Each row comes from the steps of one walk. Every step used is in the known rows, and no mark comes twice. Write the walk behind each row, first mark first.
Known rows
P -> L -> A -> K -> M -> Z: [-0.99  2.32 -4.06 -0.41 -0.53 -3.14  2.96  1.15 -6.11 -2.81  5.50 -2.81
  0.53  0.20  1.68 -0.99  0.72  2.21 -1.09  2.38]
P -> Z -> M -> K -> A -> L: [ 0.23 -0.92  0.22 -0.30 -2.30  0.99  3.48  2.97 -3.71 -3.56  3.57 -1.59
  0.20  0.07  2.74 -2.85  0.80 -1.66 -3.64  0.82]
A -> Z -> P -> L: [-0.18  0.59 -2.26 -1.05 -0.92 -3.96  1.42  2.61 -3.00 -4.15  4.79 -1.97
 -2.04  0.30  3.06 -0.96  1.86 -2.50 -4.07  0.63]
K -> M -> Z -> P -> L -> A: [-0.94  2.42 -3.38 -1.18 -3.29 -2.55  0.12  3.08 -4.72 -0.42  3.04  1.14
 -0.11 -2.10  0.48 -0.74  2.36 -0.63 -5.21  2.76]
P -> Z -> M: [ 1.44 -0.47 -1.83 -0.29 -0.35  1.49 -0.50  0.42 -0.07 -2.95  1.24 -0.21
 -0.45 -0.65  2.29  0.00  1.00 -1.41 -1.48  2.27]
Z -> M -> K -> A: [ 0.66  0.45  2.03  1.23 -3.78  1.98  0.10  3.78 -2.55 -0.82 -0.15 -0.56
 -0.85 -2.02  0.67 -1.83 -0.10 -1.60 -3.53  0.43]
Z -> M -> K -> A -> L -> P: [-1.27 -0.07  0.71  0.41 -1.84  1.68  4.86  6.30 -4.57  0.04  4.28 -0.73
 -1.85  0.82 -1.08 -2.10 -0.82 -1.39 -6.56  0.91]
P -> Z -> M -> K: [ 1.56 -0.19 -0.12 -0.10 -2.81  0.32  0.71 -0.63 -0.29 -3.51  2.46 -1.52
  0.32 -0.44  2.43 -0.78  1.53 -2.21 -0.06  2.60]
P -> Z: [ 0.44 -0.46 -1.75 -1.66  0.12 -1.18  0.11 -0.04 -0.69 -3.53  2.17  0.18
 -0.05  0.51  1.94 -0.67  1.12 -0.40  1.20  0.85]
M -> K -> A -> Z -> P -> L: [-0.78  1.06 -0.03 -1.37 -4.22 -4.52  2.18  5.84 -6.10 -5.45  5.34 -2.23
 -2.38 -0.66  3.32 -3.32  1.90 -2.96 -4.75 -0.51]
A -> K: [ 1.52  1.19 -0.98 -0.13  0.95 -1.19  1.70  0.50 -2.36 -2.25  2.39 -3.66
 -0.88  0.38  1.76 -0.53 -0.28  0.94  0.76  1.46]
M -> Z -> P -> L: [ 0.66  1.45 -1.50  0.58 -1.55 -3.90  0.17  3.23  0.77 -2.62  3.81 -1.36
 -0.40 -2.09 -0.03 -3.46  3.19 -1.98 -2.43  2.88]
A -> L: [-0.94 -1.06 -0.26  0.12  1.37  0.08  3.20 -0.66 -0.50  0.66  1.74 -1.19
  1.04  1.45 -0.14 -0.65 -0.36  0.43 -1.24 -0.22]
Z -> M -> K -> A -> L: [-0.19 -0.40  1.88  1.46 -2.35  1.97  3.17  2.97 -2.99  0.11  1.43 -1.70
  0.09 -0.56  0.65 -2.23 -0.51 -1.21 -4.69  0.08]
A -> K -> M -> Z -> P: [ 2.41  2.92 -1.21 -2.21 -3.30 -1.09  0.78  1.92 -4.26 -3.15  3.15 -1.14
 -2.46 -2.70  3.08 -1.50  0.04 -0.16 -3.19  7.60]
K -> A: [-0.50  0.29  0.39 -0.33 -0.97  0.48 -0.31  4.18 -3.04 -0.64 -0.63  1.19
 -1.14 -0.83  0.19 -1.55 -0.38  0.27 -2.19 -1.38]
P -> L -> A -> Z -> M: [-1.30 -0.59 -3.79  1.14 -0.66 -1.01  2.65  0.55 -4.98 -1.87  4.51 -2.55
  0.16  1.36  1.46  1.05 -0.56 -0.49 -4.03 -1.84]
M -> Z -> P -> L -> A: [-0.09  1.13 -2.99  0.68 -2.57 -4.34  0.79  3.05 -2.87 -0.66  4.55 -0.83
  0.60 -1.63 -1.23 -2.71  2.01 -0.89 -2.94  0.86]
K -> A -> L -> P: [-2.32 -0.23 -0.97 -1.11  1.04  0.25  4.39  6.83 -5.01  0.27  3.90  1.07
 -2.03  1.86 -1.58 -1.98 -1.11  0.56 -5.20 -0.67]
A -> L -> P -> Z: [-1.44 -0.82 -3.07 -2.53  1.98 -1.46  4.96  2.45 -2.51 -2.72  6.63  0.00
 -0.95  3.34  0.26 -1.01  0.79  0.00 -2.07  1.58]
L -> A -> K -> M: [ 0.03  2.30 -2.94 -1.72 -1.03  0.02  1.69  0.47 -7.84  0.31  1.69 -1.07
 -0.69  0.72  2.34  2.22 -1.24  2.08 -2.06  1.11]
A -> K -> M -> Z -> P -> L: [ 1.13  3.72 -2.86 -1.33 -1.25 -3.27  1.07  3.72 -3.55 -4.37  4.79 -3.02
 -2.13 -1.94  3.65 -1.92  3.13 -0.81 -3.99  6.25]

Write each row's walk
[-0.81 -0.64 -2.91 -1.42  0.40  1.65  3.77  7.20 -5.09 -2.68  5.26  0.83
 -2.48  1.26  0.88 -1.86 -0.07 -0.88 -6.91  1.40] | K -> A -> L -> P -> Z -> M
[-0.35 -0.93 -3.26 -1.17  1.36  1.15  4.38  3.10 -2.09 -2.09  5.68 -0.36
 -1.40  2.24  0.40 -0.33  0.43 -1.17 -4.73  2.89] | A -> L -> P -> Z -> M
[ 1.56  2.25 -4.02  0.52 -1.74 -5.41  2.46  3.72 -5.27 -2.90  6.89 -4.53
 -0.38 -1.26  0.57 -3.59  1.62 -0.01 -2.37  2.21] | M -> Z -> P -> L -> A -> K
[-0.02  0.57 -0.86 -1.54 -3.12  0.33  1.79  7.12 -4.84 -4.08  4.82  0.67
 -2.72 -0.08  0.89 -2.20  0.92 -1.84 -4.22  2.02] | L -> P -> Z -> M -> K -> A
[ 0.53  0.01 -3.25 -1.32 -0.01  1.04  1.20  4.08 -1.77 -2.85  4.08  0.69
 -2.20  0.64  0.70  0.37  0.77 -1.34 -3.34  3.00] | L -> P -> Z -> M
[-1.10 -1.51 -1.99 -1.17 -2.15 -1.61  3.07 -2.00 -6.34 -1.23  3.72 -0.30
  0.20  1.92  0.33  0.67 -3.57  1.24 -0.60 -1.71] | L -> A -> Z
[-1.88 -0.49 -0.81 -2.67 -1.23 -2.29  5.56  5.72 -5.90 -4.03  7.34 -0.22
 -1.31  2.49  0.44 -3.39  0.91 -0.63 -2.74  0.35] | M -> K -> A -> L -> P -> Z
[-2.04 -0.67 -2.62 -2.88  0.99 -0.89  4.34  6.87 -5.68 -3.37  5.96  1.12
 -1.98  2.37  0.45 -2.57  0.18  0.16 -4.12  0.06] | K -> A -> L -> P -> Z
[ 0.48 -0.48 -2.12 -1.96 -4.03 -2.04  2.14  0.55 -7.48 -0.97  3.73  0.26
 -1.30  0.14  1.03  0.51 -2.62 -0.82 -4.04 -0.19] | L -> A -> Z -> P
[ 0.28  1.70 -2.58 -1.22 -2.46 -0.98  2.80 -0.82 -6.89 -1.31  3.93 -1.00
  0.18 -0.13  1.01 -0.34 -2.20  2.83 -0.42  3.76] | L -> A -> K -> M -> Z
[-0.35  1.67 -3.38  0.25 -1.00 -3.26 -0.16  4.45 -3.91  0.96  2.23 -0.95
 -0.38 -0.59 -0.02 -0.45  2.89 -1.51 -4.66 -1.98] | Z -> P -> L -> A
[ 0.40  1.84 -1.89  0.22  0.10 -2.84 -0.86  4.55 -0.22 -1.03  1.61 -1.61
 -1.37 -1.17  1.41 -0.97  4.26 -2.59 -3.94  0.32] | Z -> P -> L
[ 0.58  2.36 -1.33 -1.90  0.21  0.40  1.03  0.59 -4.22 -1.69  0.96 -1.65
 -1.60  0.24  3.68  1.34 -0.01  1.05 -1.43  3.47] | A -> K -> M
[ 0.20  4.17 -4.87 -1.63 -0.73 -2.65  0.86  4.89 -8.29 -0.87  3.25 -2.57
 -1.93 -0.67  3.55  1.20  2.68 -0.34 -5.97  1.42] | Z -> P -> L -> A -> K -> M
[ 0.81  1.87 -0.23 -2.13 -4.08  0.09 -0.90  1.37 -1.91 -0.81  0.77  2.44
 -1.58 -2.99  1.09 -0.91  0.33 -1.01 -3.92  6.02] | K -> M -> Z -> P
[-1.39 -0.71  0.35 -0.21  0.52  0.74  2.74  3.31 -3.53 -0.02  0.95  0.07
 -0.15  0.68  0.26 -1.99 -0.78  0.70 -3.49 -1.68] | K -> A -> L
[ 1.76  2.81 -2.79 -2.11 -4.31 -1.52  1.65  1.74 -7.90 -1.14  3.72 -0.72
 -1.50 -2.12  1.63 -0.72 -1.20  1.03 -3.88  5.44] | L -> A -> K -> M -> Z -> P
[ 0.62  0.17 -1.39 -1.20 -2.34 -0.26  2.21  2.90 -1.79 -3.50  5.37 -0.61
 -1.43  0.88  0.69 -0.68  1.13 -2.27 -1.97  3.52] | L -> P -> Z -> M -> K
[ 0.94  0.07  0.37 -0.55 -3.64  0.73  0.19  3.61 -3.27 -4.14  1.87 -0.42
 -1.04 -1.43  2.79 -2.36  1.08 -1.97 -2.16  1.20] | P -> Z -> M -> K -> A
[-0.18 -0.62 -1.45 -0.89 -0.76 -0.16  5.52  2.19 -2.09 -2.89  6.93 -1.82
 -0.55  2.37  0.61 -1.09  0.96 -1.89 -3.25  3.19] | A -> L -> P -> Z -> M -> K
[-1.33 -0.41 -2.02  1.29 -2.94 -2.24  3.83 -0.59 -5.23 -2.67  5.56 -3.84
  0.82  1.47  1.59  0.06 -0.26 -1.24 -2.68 -1.52] | P -> L -> A -> Z -> M -> K
